Each row was made from one walk, in order. Every step used is in the known rows, and no mark comes twice. Write each row's walk.
Known rows:
f-w: [ 14  -1   3  30  13   6   2 -25  -2   3   9 -17  15   5 -16   9  15  -1
   3  18 -20  -1]
d-m: [ 16 -34 -16   3   7   2 -20  -6  18   1  -3  14  11 -33  -3  26  16  -8
 -30  -8  -7 -15]
d-m-l-g-w: [ 60 -51  17   4 -14  10 -26 -10  41  -4   5  23  29  -1  15  11  35 -36
 -20  -5  -4   9]
g-p: [ 23  23  19  -1   3   2   6   3  23   5  18  36   8  13 -46 -17  22  -1
   9  12   5 -16]
l-g-d-m-p: [  4 -32  32 -23 -22  -3 -19 -25 -15  -3  -5  27  31  15 -18  14   7  -1
 -21  -4  -4  -1]
p-g: [ 26   1  32  13   9  10   0   8 -16 -25  -9   8 -12  -6  23   3  -4  -2
  15   1   2  46]
l-g: [ 13 -17  18  -6 -11   6   0 -18   5 -12  -6  -6   2  23  20   5   9  -7
  -4   0  -4  22]
p-m-l-g: [ 26 -17  49  -6 -24  19  11 -13  31   0 -18  37  14  -2   3  -4  44 -32
  11  -1   6  32]
w-g-l-m: [ 60 -10  48 -22 -31   9 -13   8  10  -9 -25  19  -5  29 -13 -13  37 -21
 -10  28 -11  11]
w-g: [ 21 -12  24  -5  -5  12  -3  -2 -14  -9 -17  -4  -2   9  12   5  23 -18
   2  30   3  23]
f-w-g: [ 31 -11  23  27  10  15   1 -26 -13  -4  -4 -20  14  12  -5  14  33 -16
   5  42 -19  17]
f-w-g-d: [ 17  -7  27  20  -1   3   2 -27 -27   0   1  -8  22  34 -24   3  20  -8
   0  42  -9   2]
l-m-p: [ 22  -7  33 -42 -29  13 -37  -3 -13  -1  -5  49  33 -23 -32 -10  32  -9
  -9   6 -22  19]
m-d: [-19  13   2 -13 -10  -1  -8   4  -3 -15  24  30  37 -17  21 -15   2  -7
  17 -14  -5 -19]
d-m-p-g-w-f-u: [ 54 -35  28  11  19   8 -36  -9   0 -14 -11  21  22 -47 -26  33  17 -26
  -3   8 -27  12]
d-m-l-g-w-f-u: [ 65 -70   4   9  -3   7 -28 -15  47 -10   0   9  28  -3   9  12  29 -47
 -13   2 -11  10]
l-m-d: [ 10   2   3 -38 -33   7 -32   3   9 -17  18  59  41 -14   3 -30  26 -13
  -9  -6 -13  -1]
w-f-u: [  8 -36 -26  10  21  -6  -4  -6  13 -11  -9 -21  -3  -2  -5   1 -11 -20
  11  15  -9   8]
l-g-w-f: [ 42 -13  13  12   3   3  -7 -19  28 -13  -6   1   1  40  14  -1   9 -22
 -13  27  -6  24]
d-m-p-g: [ 30 -31  36  -5   9  15 -31  -3 -14 -10 -14  33  23 -58  -7  37  20  -9
  -6  -8 -18  20]
d-m-l-g-w-f: [ 60 -66   6   7  -3  11 -28 -11  48 -10  -5  26  27  -5  27  11  30 -42
 -23   6  -4  21]
f-w-g-l-m-p: [ 61  -9  60   2 -15  16 -15 -20  -9  -1 -13   7  24  14 -38   4  49 -18
   3  39 -38   9]
f-u: [ 10  -7  -5   5   1  -9  -1  -6  -3  -2  10 -34   0   3 -34  -1  -3 -11
  20  -7 -15 -23]

Write each row's walk:
[ 51  -4  48 -28 -38   8 -18  10   8 -17 -13  33  13  21  -2 -20  38 -25
  -1  21 -13   2]	w-g-l-m-d
[ 44 -26  49  -4   1   9 -28   4  -4  -8 -19  34  15 -45 -18  33  19  -7
  -6 -12 -23   6]	d-m-p-g-l
[ 31   2  32  -7  -8   8   5 -16  23  -7   9  23   7  33 -17  -7  28  -8
   3   9   0   9]	l-g-p
[ 28 -29  38   4  -9   0 -12   9 -16 -19  -1  39  16   3   8  -2  -4  -9
  -1  -6  14  31]	p-g-d-m-l
[ 64   3  56  -4 -19   7 -11  18   8 -25 -17  29 -16  15  -3 -14  11  -5
   2  -1 -11  33]	p-g-l-m
[ 36  11  29 -30 -41  -5 -19  15  28  -9   5  46  18  15 -18 -31  19  -7
  -5 -12 -19 -28]	g-l-m-d
[ 18 -16  28   6   0  -3 -10   4 -22 -19  -5  32   4   1  -4   7 -10   4
 -11  -3   9  19]	p-g-d-m
[ -5 -11  23 -15 -24  -8   2 -18 -12  -6   1   9  12  50  -3  -8  -7   4
 -11   2   8   5]	l-g-d
[ 62 -10  45 -20 -13  13 -41  -1  -7 -19  -7  41  23 -14 -36 -11  27 -26
   5  21 -31  40]	l-m-p-g-w-f-u
[ 23 -22  38  12   0   8 -15 -31 -33   4  -3   9  41   3 -37  22  32 -12
  -7  38 -21  -2]	f-w-g-d-m-p
[ 49 -16  41   5   8  12 -34  -3  -7  -8  -6  35  23 -44 -19  33  22 -15
 -10   0 -21   9]	d-m-p-g-w
[ 24  35  36  -1   2   8  18  -4  37  12   4  60   4  -2 -69 -10  44  -8
   9  15   5 -16]	g-p-m
[ 50  -4  39  27   0   9   5 -18   1  -1 -11 -21   6  28 -18  10  32 -14
   7  36 -25  -1]	f-w-g-l
[ 46  -1  55   4 -25  16   9 -12  39   3 -11  39  14  12  -8  -7  47 -38
   8   8   3  22]	p-m-l-g-w
[ 58  -7  47 -22 -13  17 -41   3  -6 -18 -12  58  24 -15 -20 -12  28 -20
  -6  25 -23  52]	l-m-p-g-w-f
[ 13 -32  15 -13   3   8 -30  -9  -5   5  -8  29  31 -55 -21  33  22  -8
 -16  -9 -20 -10]	d-m-p
[ 32 -40  34 -11 -27  15  -4  -5  17 -10   1   9  22  22  38 -14  20 -29
  16  -4   5  40]	m-l-g
[-11 -19  18 -22 -13 -12 -22  -7 -25  11   2  41  37  -9 -48  10  -3   6
 -22  -7  -1 -30]	g-d-m-p
[ 50   2  63  -7 -13  23  10   1  22  -1 -11  52  12   9 -29 -12  65 -38
  20  39  11  21]	w-g-p-m-l
[ 35   9  80 -10  -9  10  -9  14 -28 -12 -19  23   5 -14 -19   8   5   1
  29  -5 -20  25]	m-p-g-l
